Each row comes from the steps of one walk. Every step used is in the known rows, and no mark comes twice. Write the walk behind each row, first mark first.
Known rows:
pifi-kofo-devi-ribu: 11,11,-2,-2,10,-13,3,-10,-6,1,-6,3,17,-5,-3,-4,-3,-14,-4,-9,11,3,-9,-11,1,-6,-4,-15,-4,15,7,7,-9
fofu-nafuz-dipi-pifi-kofo-ribu: 12,23,-7,7,15,0,10,-17,-5,11,-12,4,20,-10,-6,0,5,-19,-6,-23,-9,-7,-3,-5,-14,12,15,-7,4,-4,20,8,0
pifi-kofo-fofu-nafuz: 1,6,-9,5,7,7,11,-12,-10,16,-17,4,15,-7,-2,-9,5,-7,-1,-17,9,-1,-1,-3,2,4,2,-13,-7,2,15,15,7
kofo-fofu-nafuz-dipi-pifi: 5,7,-6,4,12,13,7,-12,0,24,-15,-2,11,-15,-3,-2,11,-10,-4,-24,-10,1,3,-7,-5,21,11,2,-2,-10,21,12,5
ribu-kofo-nafuz-fofu-dipi: -4,8,-10,-5,9,11,-9,-13,-7,12,-17,-2,25,-18,0,-3,-2,-10,-4,-13,3,-5,12,0,2,15,5,-1,-10,13,11,18,-18
pifi-kofo-nafuz-dipi: 8,15,-11,1,11,-2,5,-10,-11,7,-17,8,16,-10,-2,-11,-6,-16,-4,-17,8,3,-1,-3,-3,-2,8,-12,-4,7,11,19,-1
pifi-kofo: 1,9,-5,2,6,-3,7,-10,-11,5,-10,10,19,-9,-5,-11,0,-9,-6,-12,16,-2,-1,-2,-1,-5,0,-12,-5,8,6,5,-4
pifi-kofo-fofu-dipi-rozak: 2,6,-8,4,5,6,13,-7,-10,10,-22,8,20,-10,-7,-12,4,-8,-5,-16,18,5,0,0,5,3,-1,-11,-4,6,9,16,3
kofo-rozak: -9,1,-5,-7,20,-6,-12,-8,-6,12,3,-4,0,-8,-11,2,7,5,-15,-14,9,-4,3,1,-8,17,9,11,-8,0,13,3,-7
nafuz-fofu: -4,5,-4,-2,2,-1,-6,-5,0,15,-10,1,21,-12,-3,-8,7,-14,-14,-5,1,-4,-2,-4,-1,22,9,-1,2,1,5,-3,-12
dipi-nafuz-fofu: -8,17,-5,7,7,-5,0,-6,-10,21,-9,-3,18,-14,1,-4,14,-22,-10,-4,-5,-12,-9,3,-7,14,4,-5,-1,6,3,-4,-15
dipi-ribu-kofo-fofu: -5,-1,-12,1,11,-1,-2,-8,-9,19,-9,5,19,-31,-4,-9,0,-10,2,-14,8,-13,17,-3,1,8,-6,2,-22,15,1,5,-12
pifi-kofo-fofu-dipi: 1,4,-7,1,0,5,10,-6,-9,12,-23,7,20,-6,-5,-13,3,-8,-5,-15,16,5,0,-4,5,6,1,-12,-9,5,11,17,4
fofu-dipi: 1,7,-3,-1,4,0,0,-10,-6,-2,-13,-1,24,-9,-12,-7,5,-7,-13,-19,9,5,2,-5,3,19,13,-2,-7,5,10,4,-9
ribu-kofo-fofu-nafuz: -5,3,-5,1,13,18,1,-17,-4,20,-12,-1,15,-21,-2,-1,9,-1,3,-20,0,-10,15,0,-1,11,1,1,-11,2,15,12,-9
ribu-kofo: -4,7,-1,-2,13,8,-4,-15,-5,9,-6,5,18,-23,-5,-3,3,-3,-2,-16,7,-11,15,2,-5,1,-1,2,-8,7,5,2,-21
fofu-nafuz-dipi-ribu: 9,14,-11,10,20,-7,7,-20,-8,9,-9,-1,15,-17,-7,-6,4,-14,-2,-24,-12,-8,1,-5,-8,21,21,-1,-5,1,15,3,-2
devi-dipi-pifi-kofo: 16,19,1,-7,3,0,7,-8,-5,12,-8,9,15,-10,-8,-5,10,-20,-5,-12,14,9,2,0,-13,6,6,-8,-1,2,5,6,-11
nafuz-kofo-devi: 4,11,-13,-6,18,-11,-12,-10,4,11,3,6,20,1,-5,1,5,-8,-6,-13,-12,-2,-3,-9,4,7,-6,2,-1,10,14,1,-18
devi-dipi-ribu-kofo-fofu-nafuz: 11,7,-6,0,12,-1,1,-12,-7,16,-10,1,8,-23,-7,-8,12,-15,8,-17,10,-3,11,2,-8,17,11,-5,-16,8,7,10,-10
devi-dipi-ribu-kofo: 11,9,-3,-3,11,-6,-2,-10,-7,11,-6,6,9,-24,-9,-9,9,-16,5,-14,14,-2,13,2,-10,12,9,-4,-15,11,0,4,-17
devi-dipi: 13,9,4,-3,10,-1,-1,-10,-2,6,-4,3,2,-15,-10,-6,14,-12,-1,-16,12,6,4,1,-12,12,17,-3,-3,-2,7,3,-12
pifi-kofo-devi-dipi: 8,14,-3,-2,6,-10,5,-7,-3,8,-9,7,13,-3,-2,-5,3,-14,1,-9,10,2,-7,-6,-1,-4,5,-14,-6,10,7,11,-9
nafuz-fofu-kofo-devi-ribu: 0,7,-6,-5,9,-6,-6,-12,0,8,5,1,20,-3,-5,-5,4,-16,-13,6,-5,-4,-10,-6,1,19,6,-7,-3,6,8,1,-17
nafuz-dipi: 9,13,2,2,14,-4,1,-11,-2,7,-12,8,11,-20,-9,-10,3,-14,-9,-23,-5,1,4,-5,-11,10,19,3,4,-8,7,0,-10
pifi-kofo-devi: 1,12,-5,-1,8,-10,4,-8,-4,8,-7,6,18,-4,-1,-5,-1,-11,-3,-9,6,-2,-7,-8,3,-7,0,-11,-5,11,7,8,-8
nafuz-fofu-dipi: -2,7,-5,-3,-4,-1,-4,-5,-2,10,-18,-1,29,-7,-6,-10,7,-15,-17,-7,3,2,-3,-4,4,32,14,-3,0,5,8,2,-11
fofu-dipi-nafuz-kofo-devi: 1,19,-11,1,8,-8,0,-10,-8,6,-13,-2,28,-1,-7,-3,10,-16,-11,-14,-5,0,-7,-2,4,18,4,-4,-7,14,12,5,-16
devi-dipi-ribu-kofo-rozak: 8,7,-5,-5,13,-7,-5,-10,-8,13,-5,4,6,-22,-10,-7,10,-12,3,-13,15,-3,12,4,-11,16,10,0,-17,11,3,7,-16
dipi-nafuz: -6,16,-4,8,14,-4,3,-9,-12,14,-3,-2,11,-17,-1,-1,13,-16,-6,-11,-1,-12,-6,3,-8,2,2,-2,-5,6,4,-4,-15
fofu-dipi-nafuz: -3,15,-5,4,5,-3,4,-10,-12,4,-15,-4,23,-10,-8,-6,10,-14,-12,-16,4,-1,-4,0,0,17,11,-4,-8,9,9,3,-12
kofo-nafuz-dipi-ribu: 7,11,-15,0,21,-5,-5,-9,-7,9,-12,0,11,-23,-2,-6,-7,-20,-3,-21,-4,1,4,-6,-5,12,15,1,-9,7,12,17,-6
dipi-ribu: -2,2,-11,3,13,-13,-3,-7,-9,9,-1,4,17,-26,-7,-9,-1,-13,-4,-12,9,-10,6,-6,0,8,0,0,-17,14,0,-5,-10

Write each row's walk:
-4,6,-6,2,21,2,0,-13,-5,2,13,10,8,-9,-12,0,6,-10,-5,0,8,-16,-2,1,-10,-5,5,-10,-9,-4,12,6,-10
fofu-kofo-ribu
2,13,-5,-5,0,7,9,-6,-4,21,-11,10,27,-11,-3,-3,1,-16,-13,-11,8,3,2,-6,-4,0,-12,-5,-2,3,7,6,-4
dipi-pifi-kofo-fofu
12,8,-4,-2,11,-10,-1,-8,-6,9,-4,4,6,-22,-10,-9,10,-17,2,-14,14,1,6,0,-9,14,13,-4,-13,7,2,2,-12
devi-dipi-ribu
3,18,-5,-5,2,1,8,-8,-6,13,-7,11,30,-10,-5,-3,-2,-17,-15,-10,9,2,1,-5,-6,-2,-10,-6,0,6,5,0,-10
dipi-pifi-kofo
3,8,-9,-4,19,-10,0,-17,-2,5,16,5,8,-4,-10,-3,6,-11,-1,3,-3,-5,-5,-2,-1,3,8,-7,-17,7,8,6,-18
fofu-kofo-devi-dipi-ribu
-4,7,-8,-3,20,-5,0,-19,0,3,17,4,11,-2,-9,-1,3,-5,-7,2,-6,-8,-7,-4,2,0,5,-4,-12,3,11,4,-18
fofu-kofo-devi
-1,6,-11,0,4,-5,-1,-11,-11,2,-16,1,31,-19,-10,-10,-1,-10,-8,-17,11,-3,10,-4,5,18,5,-3,-18,18,4,5,-14
fofu-dipi-ribu-kofo
21,6,4,0,18,6,-1,-20,-7,1,-9,-2,12,-24,-7,-4,3,-11,-1,-23,6,2,8,-7,-10,14,0,-5,-3,6,11,6,-11
devi-ribu-kofo-fofu-nafuz-dipi
12,24,-1,-3,8,-6,8,-9,0,14,-13,14,23,-12,-5,-6,-2,-22,-12,-17,-8,4,0,-8,-11,4,7,-1,5,-2,6,5,-10
nafuz-dipi-pifi-kofo-devi
12,17,-4,1,12,-2,1,-8,-7,19,-8,3,5,-10,-6,-4,22,-19,3,-14,2,2,-1,6,-11,14,8,-5,-4,3,9,6,-13
devi-dipi-nafuz-kofo-fofu
0,4,-11,2,0,1,10,-5,-11,13,-22,8,22,-10,-5,-15,1,-11,-4,-14,17,3,2,-5,6,6,-1,-13,-14,10,9,16,4
pifi-kofo-fofu-dipi-ribu
3,19,-11,-6,1,3,4,-6,-6,17,-12,7,31,-8,0,-3,-5,-22,-14,-8,5,4,-1,-5,-4,4,-8,-7,0,9,8,9,-8
dipi-pifi-kofo-nafuz-fofu
-1,-1,-7,5,14,13,4,-12,-1,20,-11,-6,7,-14,-2,-1,13,-3,-1,-21,-4,-3,2,-6,0,19,10,0,-7,-7,21,11,6
kofo-fofu-nafuz
4,11,-11,-1,18,-3,-11,-5,-1,10,-1,12,19,-6,-9,1,8,-13,-5,-15,2,-10,1,-4,-7,3,-7,-4,2,3,16,3,-10
nafuz-kofo-ribu
3,19,-5,-7,3,-4,6,-6,-1,15,-5,8,29,-6,-2,1,-3,-18,-12,-8,3,1,-3,-9,-3,-4,-10,-5,-1,9,6,3,-13
dipi-pifi-kofo-devi
-4,7,-9,-5,12,12,-9,-12,-6,14,-12,-1,21,-20,2,-2,-1,-10,-2,-13,2,-8,12,1,-1,10,2,0,-8,11,10,15,-18
ribu-kofo-nafuz-fofu
4,19,-10,-6,5,3,5,-8,-8,14,-9,7,28,-9,-2,-1,-5,-20,-13,-11,7,4,1,-5,-4,-2,-9,-6,-2,9,9,9,-8
dipi-pifi-kofo-nafuz
-2,20,-12,6,16,-7,-2,-11,-12,16,-2,3,18,-8,-3,-2,13,-16,-6,-12,-7,-10,-5,4,-6,5,-6,-2,-3,10,9,-4,-17
dipi-nafuz-kofo
-2,18,-6,5,12,-9,1,-11,-10,15,2,-4,17,-8,-1,-2,11,-24,-10,4,-9,-11,-15,0,-5,13,1,-9,-4,11,5,-2,-20
dipi-nafuz-fofu-kofo-devi-ribu
5,7,-15,-6,7,5,-5,-8,-1,18,-12,8,28,-1,-8,-6,8,-9,-11,-18,-4,6,5,-5,5,20,-8,2,-3,4,18,9,-7
nafuz-kofo-fofu-dipi-pifi
15,13,1,2,21,-1,5,-11,-3,4,-4,4,2,-22,-15,-4,16,-11,-1,-18,17,5,3,9,-12,6,14,0,7,-1,1,3,-14
devi-dipi-rozak
0,13,-7,-6,-10,0,1,-4,-4,14,-21,4,39,-4,-5,-10,3,-21,-20,-5,4,4,-3,-5,3,28,5,-7,1,8,7,4,-11
nafuz-fofu-dipi-pifi-kofo
-10,4,-4,-7,18,5,-10,-14,-7,14,-3,1,11,-17,-8,1,5,5,-7,-15,9,-11,16,5,-7,9,1,8,-12,7,9,7,-18
ribu-kofo-rozak
9,16,-6,8,20,-1,6,-22,-5,6,-8,-2,12,-12,-7,-4,7,-11,-5,-26,-12,-4,-2,-4,-10,19,23,-1,2,-5,19,4,-2
fofu-nafuz-dipi
1,11,-3,4,8,-2,5,-3,-9,7,-12,13,16,-11,-4,-4,1,-16,-2,-11,21,-11,-3,-3,-8,-12,-1,-18,-3,4,9,10,0
pifi-kofo-ribu
-4,7,-8,-3,11,-7,0,-8,-13,10,-7,6,11,-4,-8,-7,2,-1,-10,-11,18,-2,0,2,-4,3,2,-5,-8,7,10,10,-2
pifi-kofo-rozak
4,4,-15,-4,10,4,-6,-9,-1,15,-12,7,23,-2,-9,-8,10,-6,-8,-19,-2,5,5,-5,6,20,-4,1,-5,4,19,9,-6
nafuz-kofo-fofu-dipi
15,16,3,-7,6,1,2,-9,-1,12,-4,5,11,-14,-9,-2,12,-18,-6,-14,9,8,4,0,-14,12,9,-2,0,-1,6,2,-15
devi-dipi-pifi
17,6,7,-4,17,0,-6,-19,-8,-7,-1,-1,15,-24,-8,-3,0,-10,-5,-18,14,0,8,-6,-9,6,-6,-6,-4,12,4,-3,-20
devi-ribu-kofo
11,9,-8,-4,9,-4,-5,-8,-7,14,-10,2,12,-23,-5,-9,7,-20,4,-11,11,-1,10,2,-8,18,11,-5,-15,13,2,11,-16
devi-dipi-ribu-kofo-nafuz-fofu
4,3,-6,6,15,11,6,-13,-1,21,-15,-2,6,-16,-4,-4,12,-7,-1,-25,-9,-1,3,-6,-4,21,16,1,-4,-11,21,13,6
kofo-fofu-nafuz-dipi
3,3,-14,-3,14,4,-7,-8,0,19,-6,8,17,-5,-6,-6,10,-5,-6,-18,-4,1,5,-4,3,14,-7,3,-3,1,17,6,-7
nafuz-kofo-fofu
-1,9,-8,4,0,5,12,-6,-12,15,-23,6,20,-7,-3,-12,6,-12,-5,-14,13,2,-3,-1,4,4,0,-14,-9,7,10,16,3
pifi-kofo-fofu-dipi-nafuz
3,13,-8,0,24,10,-3,-16,-7,9,-13,4,16,-27,-4,-2,-2,-9,1,-22,1,-6,15,4,-6,2,5,4,-3,7,8,17,-19
ribu-kofo-nafuz-dipi-rozak
7,18,-2,1,8,-3,3,-11,-9,16,-4,1,7,-10,-6,-7,20,-23,-2,-3,3,-1,-6,8,-13,17,15,-10,-4,2,5,3,-17
devi-dipi-nafuz-fofu-kofo
9,11,2,-6,14,-11,-5,-7,8,10,1,-3,4,-8,-3,4,10,-13,0,-11,-3,2,-6,-10,-3,7,14,-1,-5,4,9,6,-17
kofo-devi-dipi
-6,7,-7,-1,7,1,-4,-8,-2,13,1,7,18,-7,-6,-5,7,-18,-12,6,2,-13,-6,-1,-5,15,8,-9,-2,-2,9,4,-12
nafuz-fofu-kofo-ribu
7,13,-6,3,15,-8,1,-11,-6,11,-13,12,18,-30,-8,-13,-2,-17,-3,-20,-3,-8,12,-3,-10,10,11,3,-8,5,1,2,-14
nafuz-dipi-ribu-kofo
17,3,4,-1,18,7,-2,-20,-7,0,-5,-5,12,-22,-6,-2,4,-9,-1,-21,10,1,8,-6,-7,13,-5,-6,-6,9,12,4,-11
devi-ribu-kofo-fofu-nafuz
16,19,-2,-7,5,1,4,-8,-5,12,-9,6,14,-10,-6,-4,7,-22,-4,-13,13,11,2,1,-12,7,7,-8,-2,4,8,12,-10
devi-dipi-pifi-kofo-nafuz
